Each row was made from one path, in order. Every step used is in the known rows, and no mark comes twice. Write each row's path.
Known rows:
digem-zases-kisesog-riza-kage: [-0.920  1.199  2.458 -1.423 -1.259  0.784 -1.798 -3.736 -1.808  0.233
  5.204 -1.025 -0.287  0.412 -1.747  0.906 -1.253  0.941 -0.472 -1.589
 -1.026 -2.055  0.915 -4.525 -0.533  0.408 -0.550]
gokam-zases-mume-riza: [-1.027  8.608  1.022 -0.730 -0.017 -0.701 -1.264 -4.516 -1.349 -3.153
 -1.733 -2.914  0.288  1.148 -1.203 -2.354  3.950  0.189 -0.309 -1.883
 -0.466  1.305 -0.301  1.164  0.715  0.309 -2.631]
mume-riza-gokam-zases: [-0.758  6.024  0.879 -1.906  0.312 -0.555 -1.894 -3.439  1.649 -1.663
  1.269 -2.290 -0.635  1.496 -1.004 -2.852  4.190  0.179 -1.431 -1.680
 -1.508 -1.008  0.809 -0.362 -0.379 -0.132 -0.972]
tifom-zases-digem-riza-tazop: [-1.911 -1.072  1.714 -2.239  1.318  0.807  0.770 -2.527  3.363  0.033
  2.349  5.726  0.976 -0.167 -1.054  0.186  0.373  1.607  1.609 -2.419
 -1.241  4.345 -0.309 -3.858 -1.382  1.709 -0.435]
kage-zases-mume-riza: [-0.926  6.688  1.118 -1.044 -0.557 -0.374 -3.317 -5.178 -3.845 -3.930
 -1.891 -1.822 -0.752  0.247 -1.250 -3.594  3.365 -0.493 -0.551 -2.675
 -0.025  3.249 -1.105  0.824  0.193  1.507 -3.380]
tifom-zases-mume-riza: [-1.076  6.161  1.570 -1.880 -0.299  0.711 -2.220 -4.279 -0.349 -3.157
 -1.002 -1.330 -0.107  0.158 -1.001 -2.160  1.958  2.483 -0.612 -1.953
  0.085  3.433 -2.069 -0.728  0.740  1.285 -0.705]
kage-zases-kisesog-riza: [-0.286  0.458 -0.028 -0.091 -1.159 -0.300 -1.462 -4.330 -3.741 -1.682
  4.784  0.628 -0.821  0.115 -1.476 -0.155  0.843  0.687 -0.505 -2.552
 -0.055  0.618  1.169 -2.784  0.080  1.480 -2.784]
digem-zases-mume-riza-tazop: [-1.635  8.522  2.591 -2.009 -0.631  0.073 -3.400 -3.617 -0.437 -3.207
 -1.739 -1.197  0.669  0.420 -1.185 -2.754  2.572  1.162 -1.108 -2.038
 -1.454  3.062 -0.636  0.177 -0.648  0.685 -1.104]
kage-zases: [ 0.075  0.598  0.373 -1.268 -0.649 -0.553 -1.482 -3.604 -1.760 -2.357
  0.214  0.325 -1.162  1.028 -0.908 -1.700  1.735  0.447  0.044 -3.051
  0.021  1.252  0.271 -1.338 -0.786  0.967 -1.688]
mume-riza-tazop: [-0.895  6.335  1.189 -1.427 -0.219  0.040 -1.967 -3.248 -0.395 -1.804
  2.185 -0.133  0.547  0.220  0.098 -2.710  1.865  0.374 -0.484 -2.066
 -1.254  2.137  0.019 -0.145 -1.676  0.635 -1.500]
kage-zases-tazop: [-0.059  0.544  0.964 -1.239 -0.600  0.035  0.252 -3.085 -2.147 -3.555
 -0.500  1.418 -0.593  1.549 -1.120 -4.082  1.480 -0.497 -0.328 -2.754
  0.062  2.441 -1.238 -0.966 -1.469  1.235 -3.261]
tifom-zases: [-0.095  0.406  1.156 -2.058  0.056  0.605 -0.250 -2.615  1.714 -1.527
  1.271  0.718 -0.497  0.855 -0.696 -0.689  0.291  3.021 -0.112 -2.303
  0.148  1.367 -0.809 -2.480 -0.041  0.664  1.199]
digem-zases-kisesog-riza: [-0.527  1.336  1.913 -0.925 -1.114  0.371 -1.508 -2.909 -0.511 -0.884
  2.929 -0.743 -0.878  0.294 -1.580  1.252  0.238  2.595 -0.527 -1.583
 -0.505 -1.063  1.899 -3.806  1.123  0.774 -0.487]
kage-zases-digem-riza: [-1.178 -2.017  1.589 -1.246  0.709 -0.179 -0.511 -3.863 -0.392 -1.054
 -0.356  2.914 -1.136 -0.187 -1.239 -0.324  2.212 -1.301  2.357 -2.856
 -0.373  2.673  0.649 -3.079 -0.104  2.145 -3.717]
riza-tifom-zases-tazop: [-0.765  0.669  0.798 -2.105  0.436  1.262 -0.253 -2.634  3.873 -2.568
  1.855  3.387  0.914  0.527 -0.876 -3.154 -1.374  2.892  0.394 -1.936
  0.018  1.137 -2.275 -2.489 -1.328  0.653  0.036]
mume-riza-kisesog: [-0.385  6.291  0.454 -1.466 -0.093  0.268 -3.064 -5.579  0.733 -1.271
  0.995 -2.226 -1.285 -0.789  0.470 -2.319  0.026  0.035 -0.263 -2.021
 -0.578 -0.090  0.809 -0.385 -0.861  1.224 -1.911]
riza-kage: [-0.513  1.303  1.878 -1.588  0.318  0.086 -0.539 -3.340 -1.624 -0.330
  3.672 -1.055 -0.468  0.671 -0.650 -1.853 -0.348 -0.871  0.445 -2.422
 -0.593 -1.109 -0.267 -1.825 -1.728  0.192  0.034]
zases-mume: [-0.841  3.470  1.415 -0.639  0.730 -0.533 -1.055 -3.101 -1.675 -2.611
 -0.013 -1.169 -0.815  0.175 -1.536 -2.203  1.265  0.570  0.177 -2.543
  0.032  0.937  0.069  0.451  0.797  0.924  0.313]
tifom-zases-digem-riza: [-1.292 -2.235  1.988 -2.074  0.934  0.907  0.717 -2.957  3.175 -0.168
  0.615  3.450 -0.405 -0.266 -1.001  0.813  0.562  1.608  2.318 -2.038
 -0.231  2.839 -0.359 -4.434  0.424  1.837 -0.771]
zases-tazop: [-0.227  1.454  1.625 -1.041  0.412  0.380  1.146 -2.095 -0.358 -2.577
  0.571  0.061 -0.385  1.070 -0.569 -3.547  0.539  0.106  0.159 -2.049
 -0.115  1.205 -0.699 -0.760 -0.807  0.892 -1.773]
zases-digem: [-0.184 -0.323  2.501 -0.604  1.627 -0.016 -0.586 -2.619 -0.614 -0.960
  0.717  1.514 -0.993  0.282 -0.317  1.260  0.813 -0.508  1.352 -2.044
 -0.031  0.537  0.090 -2.098  0.012  1.738 -1.013]
digem-zases-mume-riza: [-1.032  7.314  2.892 -1.783 -0.608  0.235 -3.582 -3.686 -0.566 -3.352
 -3.657 -3.031 -0.719  0.395 -1.227 -1.941  2.784  1.347 -0.604 -1.622
 -0.611  1.683 -0.362 -0.446  1.286  0.846 -1.240]
kisesog-riza-kage: [-0.413 -1.034  1.077 -1.401  0.777  0.591 -0.106 -3.903 -1.894  0.098
  7.219 -0.496  0.447 -0.520 -0.858 -0.681 -0.569  0.387  0.441 -2.371
 -1.253 -1.488  1.430 -2.718 -1.355  0.718  0.053]
kisesog-riza-gokam-zases-digem: [-0.550 -1.689  1.023 -1.234  2.784 -0.261  0.159 -2.954  1.359 -0.368
  5.554  2.302 -0.159  0.351 -1.769  1.798  2.901  0.533 -0.460 -1.924
 -1.676 -1.382  2.505 -2.969 -0.038  1.306  0.063]
tifom-zases-mume: [-0.792  2.336  1.261 -1.881  0.407  0.407 -0.697 -3.090  0.057 -2.703
 -0.207  0.149 -0.406  0.531 -1.703 -1.575  0.475  2.842 -0.359 -2.428
  0.361  2.554 -1.578 -1.162  0.629  1.005  1.664]
kisesog-riza-gokam-zases-mume: [-1.222  1.992 -0.183 -1.292  2.011 -0.816 -0.259 -3.504 -0.034 -2.076
  4.689 -0.282  0.228  0.393 -2.900 -1.686  3.314  1.734 -1.638 -2.459
 -1.600 -1.039  2.322 -0.551  0.735  0.472  1.149]

Write each row's path:
[-0.413 -0.450  2.512 -1.336  0.715  0.086 -1.325 -4.501 -3.599 -0.553
  2.081  2.286 -0.544  1.006 -0.924  0.250  0.485 -2.994  0.932 -2.733
 -0.555  0.748 -1.205 -3.379 -2.372  1.697 -2.869]
riza-kage-zases-digem
[-1.577  6.846  0.226 -0.942 -0.259 -0.266 -4.902 -5.481 -1.735 -3.862
 -0.707  0.100  0.104 -0.573 -1.300 -4.002  2.142  0.275  0.308 -2.738
 -0.141  2.027 -1.106  0.582 -0.292  1.221 -3.311]
kage-zases-mume-riza-tifom
[-1.471  5.843  1.485 -2.803  0.547  0.662 -3.190 -3.625  1.043 -3.218
  1.015 -1.023 -0.861  0.147 -1.864 -3.242  2.496  2.371 -2.086 -1.885
 -0.928  2.896 -1.566 -0.793  0.463  1.163  1.500]
tifom-zases-mume-riza-gokam
[-2.010 -1.125  1.472 -0.877  2.043  0.113 -1.240 -3.286  3.677  0.062
  1.947  3.749 -0.114 -1.595 -0.826 -0.403  0.108 -0.047  3.792 -2.116
 -0.497 -0.259  0.930 -2.687  0.053  1.505 -1.563]
zases-digem-riza-tifom
[-0.969  0.656  1.684 -1.826 -0.354  0.337 -2.587 -2.525  0.616 -0.710
  4.881 -0.213 -1.533  0.317 -2.317  0.302  1.043  2.254 -2.016 -1.592
 -1.522 -1.684  2.140 -3.949  0.694  0.606  1.450]
digem-zases-kisesog-riza-gokam
[ 0.022 -0.678  1.815 -0.712  0.667 -0.349 -1.416 -3.639 -2.159 -1.705
 -0.127  2.589 -1.198  0.650 -0.846  0.751  1.703 -1.183  0.946 -2.748
  0.108  1.682 -0.387 -2.472 -0.553  2.037 -2.869]
kage-zases-digem
[-1.777  0.957  0.501 -2.383  0.735 -0.279  2.364 -2.202  3.579 -1.731
  1.686  0.832 -0.147  1.473 -2.337 -5.393  3.082 -0.100 -0.099 -2.192
 -1.690  0.640  0.506 -1.244 -0.664 -0.090 -1.658]
digem-riza-gokam-zases-tazop
[-2.654  1.362  0.099 -2.154  0.770  0.533 -1.155 -3.724  4.172 -1.801
  1.022  2.425  0.539 -1.165 -2.172 -3.375 -0.381  3.342  1.966 -2.621
 -0.271  2.037 -0.372 -1.618  0.637  0.741  0.900]
digem-riza-tifom-zases-mume
[-0.719 -0.914  1.644 -1.549  1.663  0.971 -1.971 -3.060  3.827 -0.612
  1.992  4.906  0.185 -0.182 -0.605  1.581 -1.139  2.386  1.595 -1.834
  0.260  0.328 -1.072 -3.879 -0.496  1.452  0.937]
riza-tifom-zases-digem
[-0.793  4.850  2.142 -1.562  1.462 -0.327 -1.900 -3.527  1.384 -1.351
  0.984 -0.049 -0.669  1.224 -0.915 -0.246  4.234 -1.250 -0.512 -1.249
 -1.352 -0.118  0.366 -1.725 -0.333  0.962 -1.886]
mume-riza-gokam-zases-digem
[-1.480 -0.102  1.114 -1.373  1.629  0.149 -0.599 -4.640  2.375  0.517
  1.309  2.106 -1.212 -1.658 -0.609 -0.382 -0.757 -1.271  2.175 -2.415
 -0.805  0.307  1.623 -2.870 -0.443  2.056 -2.051]
zases-digem-riza-kisesog
[-1.748  1.102  0.160 -2.369  0.815 -0.832  0.718 -2.501  3.390 -0.538
  2.096 -0.069 -0.823  1.037 -2.072 -3.129  3.446  0.721  0.158 -2.442
 -1.706 -1.007  2.225 -1.288  0.021 -0.336  0.128]
digem-riza-gokam-zases
[-1.490 -1.655  2.192 -0.989  1.497  0.126  0.367 -2.880  1.192 -0.072
  0.325  2.025 -0.911 -0.585 -0.839 -0.012  1.315 -0.517  2.859 -2.135
 -0.305  1.269  0.992 -2.757  0.421  1.772 -2.055]
zases-digem-riza
[-1.806 -1.999  2.218 -1.940  2.277 -0.008 -0.666 -2.213  2.272  0.017
  2.984  2.259 -1.594 -0.596 -1.710 -0.974  1.862 -0.655  1.289 -2.137
 -1.462  0.151  1.597 -3.070  0.192  1.590  0.023]
zases-digem-riza-gokam
[-0.979  0.762  0.756 -1.281  0.373 -0.016 -1.168 -5.227 -5.105 -1.917
  5.073 -0.311  0.401 -0.422 -2.393 -2.288  0.644 -0.505 -0.393 -3.271
 -0.936  0.982  0.394 -1.396 -1.218  1.411 -1.605]
kisesog-riza-kage-zases-mume
[-1.137  2.865  0.600 -0.985 -0.757  0.561 -2.352 -3.293  2.485 -1.033
  3.008  2.207 -0.173  0.381 -1.079 -0.471 -2.018  3.005  0.399 -1.803
  0.562  0.135 -1.521 -2.961 -0.212  0.426  0.837]
riza-tifom-zases-kisesog
[-0.441  4.765  0.790  0.148 -0.913 -1.190  0.092 -3.070 -0.745 -1.087
  1.072 -0.950 -0.839  2.312 -1.218 -0.383  1.395 -0.220 -0.235 -1.755
  0.277 -0.745  0.040 -1.017  0.080 -0.264 -1.449]
gokam-zases-kisesog
[-0.454 -0.163 -0.302 -1.814  1.563 -0.556  0.414 -2.770  1.569 -0.818
  6.001  0.150 -0.077  0.576 -1.873 -0.890  2.931  2.053 -1.453 -2.250
 -1.910 -2.151  3.351 -1.886  0.092  0.123  0.923]
kisesog-riza-gokam-zases
[-0.937  6.227  1.137 -2.082  0.274  0.156 -0.216 -2.943  1.216 -3.012
  0.759 -1.215 -0.017  2.069 -1.256 -4.892  3.965 -0.525 -1.727 -1.348
 -1.541  0.460 -0.841 -0.142 -1.078  0.148 -2.696]
mume-riza-gokam-zases-tazop
[-1.282  4.397  0.650 -1.505  1.458 -1.245 -0.755 -2.907  0.197 -2.463
  1.081 -0.971 -0.735  1.530 -2.783 -3.001  3.337  0.451 -1.573 -2.464
 -1.191 -0.477  0.500  0.599  0.359 -0.134  1.326]
riza-gokam-zases-mume
[-1.138  7.877  0.624 -2.146  0.098  0.908 -3.122 -5.982  1.050 -2.393
 -0.479 -1.331 -0.427 -0.896 -0.758 -2.541 -0.158  1.629 -1.122 -2.159
 -0.252  3.023 -1.339 -0.740 -0.071  1.645 -0.696]
tifom-zases-mume-riza-kisesog
[-1.503  7.678  2.380 -1.328  0.165  0.200 -2.526 -4.766 -3.544 -1.963
  1.481 -3.169  0.070  0.027 -1.144 -3.525  1.084 -1.543  0.098 -1.999
 -0.709  0.652 -1.613  0.062 -0.822  0.818 -1.818]
zases-mume-riza-kage
[-1.588  8.423  1.549 -0.982  0.406 -0.152 -2.410 -3.764 -2.036 -3.013
  1.174 -0.619  0.737 -0.180 -0.885 -3.640  2.374  0.182 -0.634 -2.284
 -1.186  3.320 -0.693  1.377 -0.994  1.051 -1.411]
zases-mume-riza-tazop
[-0.949  4.367  0.828 -2.102 -0.129  1.026 -3.288 -4.101  3.655 -1.646
  1.592  0.897  0.487 -0.297  0.004 -1.925  0.150  3.261  0.479 -1.698
 -0.150  0.942 -1.192 -2.121 -0.475  0.584 -0.422]
mume-riza-tifom-zases
[-1.906  0.306  0.789 -0.735  1.872 -0.508  0.069 -3.614  4.162  0.088
  0.619  3.665  0.621 -0.199 -1.180 -0.232  1.332 -0.086  3.452 -1.947
 -0.655 -0.986  1.327 -2.445 -0.051  0.614 -2.316]
gokam-zases-digem-riza-tifom
[-0.981  3.681 -0.359  0.061 -0.152 -0.704  0.870 -3.383 -0.941 -0.523
  6.554  1.682  1.550  1.188 -1.548  0.129  1.189  0.946 -1.090 -2.075
 -1.197  0.124  1.845 -1.833 -1.315  0.135 -1.512]
gokam-zases-kisesog-riza-tazop
[-1.413 -0.881  0.848 -2.509  1.492  0.907 -0.265 -4.700  4.327  0.643
  1.118  3.556 -0.951 -1.415 -0.829  0.713 -1.393  0.831  1.721 -2.306
 -0.536  2.085  0.229 -4.295 -0.414  2.215 -0.829]
tifom-zases-digem-riza-kisesog
[-1.398  6.756  0.995 -1.146 -1.431  0.934 -4.052 -4.226  2.247 -1.476
  2.486  0.350  0.055  0.051 -0.431 -1.316 -0.816  2.584  0.020 -1.241
  0.282  0.978 -1.998 -2.871 -0.132  0.661 -1.164]
mume-riza-tifom-zases-kisesog
[-0.363 -1.469  0.700 -1.748 -0.150  0.880  0.859 -4.379 -3.803 -1.998
  5.468  1.562  0.871  0.333 -1.560 -3.515  0.349 -1.017 -0.345 -2.792
 -1.067  1.126 -0.558 -2.882 -2.725  1.356 -3.899]
kisesog-riza-kage-zases-tazop
[-1.975 -0.007  0.367 -1.411  0.766 -0.103 -0.885 -3.201  3.772 -0.503
  2.360  1.447 -0.044 -1.282 -0.849 -3.086  0.117  1.691  2.808 -2.444
 -0.603 -0.901  1.677 -1.623  0.047  0.214 -0.308]
digem-riza-tifom
[-1.032  8.397  0.000 -1.385 -0.413 -0.314 -4.445 -7.119 -2.670 -3.389
 -1.369 -1.499 -1.134 -0.778 -1.041 -3.715  1.313 -1.132 -1.035 -2.859
 -0.370  2.519 -0.595  0.728 -0.772  1.888 -3.807]
kage-zases-mume-riza-kisesog
[-0.746 -1.564  0.031 -1.900  0.934  1.759  0.377 -3.319  3.492 -2.074
  5.438  4.135  1.691 -0.689 -1.240 -2.328 -1.191  4.379  0.288 -2.007
 -0.468  1.060 -0.470 -3.279 -0.857  1.143 -0.347]
kisesog-riza-tifom-zases-tazop
[-0.812  1.291  1.267 -0.335 -0.313  0.381 -0.591 -3.979 -3.560  0.297
  8.107 -0.789 -0.045 -0.144 -1.246 -0.170 -1.370 -0.295 -0.167 -1.859
 -0.695 -1.726  0.636 -3.303 -0.948  0.722 -0.858]
zases-kisesog-riza-kage
[-1.635  8.885  0.330 -0.536  0.490 -0.636 -2.801 -4.822  0.979 -2.971
 -0.759 -1.062  1.063  0.275 -1.177 -3.282  2.623  0.621  0.556 -1.754
 -0.492 -0.235 -0.291  1.163  0.287 -0.025 -2.269]
gokam-zases-mume-riza-tifom
[-0.783  0.312  1.173 -1.487 -0.690  1.242 -0.339 -3.990 -1.332  0.439
  8.061  0.593  0.406  0.218 -1.494  0.690 -2.064  1.755 -0.631 -1.815
 -0.554  0.176 -0.766 -4.988 -1.075  0.942  0.173]
tifom-zases-kisesog-riza-kage
[-0.075  1.288  1.915 -0.414  1.489 -0.718  0.585 -2.962  0.481 -0.847
 -0.400  1.658 -0.164  1.560 -0.772  1.742  2.122 -0.809  1.175 -1.834
 -0.147 -0.428  0.500 -1.959 -0.038  0.895 -2.114]
gokam-zases-digem
[-0.391  2.608  0.080  0.344 -0.367 -0.604  0.679 -3.575 -1.120 -0.853
  4.526 -0.260  0.140  1.076 -1.431  0.595  1.400  1.004 -0.362 -1.659
 -0.243 -1.240  1.898 -2.056  0.520  0.243 -1.852]
gokam-zases-kisesog-riza
[-0.156  0.395  1.426 -2.156 -0.062  1.206  1.341 -2.233  1.836 -2.747
  0.311  1.590 -0.009  1.451 -0.893 -2.675 -0.039  2.344 -0.382 -2.062
  0.136  2.896 -2.222 -2.316 -0.816  0.996 -0.575]
tifom-zases-tazop
[-0.560  4.791  1.621 -1.935 -1.434  0.237 -3.033 -5.184 -3.596 -1.591
  1.839 -1.598 -0.216  0.799 -0.380 -2.939  1.582 -1.809 -0.114 -2.466
 -0.796  0.962 -1.345 -1.513 -2.312  0.777 -3.842]
mume-riza-kage-zases
[-1.896 -0.565  0.177 -2.493  0.294  0.805 -0.802 -3.384  5.627 -0.489
  2.337  2.901  0.405 -0.926 -1.184 -2.217 -0.488  3.726  2.220 -2.434
 -0.330  0.859  0.362 -3.172 -0.018  0.378  0.685]
digem-riza-tifom-zases
[-0.404  0.193  0.515 -0.917 -0.576  0.954 -0.341 -3.516 -0.137 -0.697
  5.628  0.984 -0.253  0.216 -1.277  1.227 -0.639  3.539 -0.763 -1.783
  0.129  1.082  0.202 -3.912  0.710  1.245  0.220]
tifom-zases-kisesog-riza
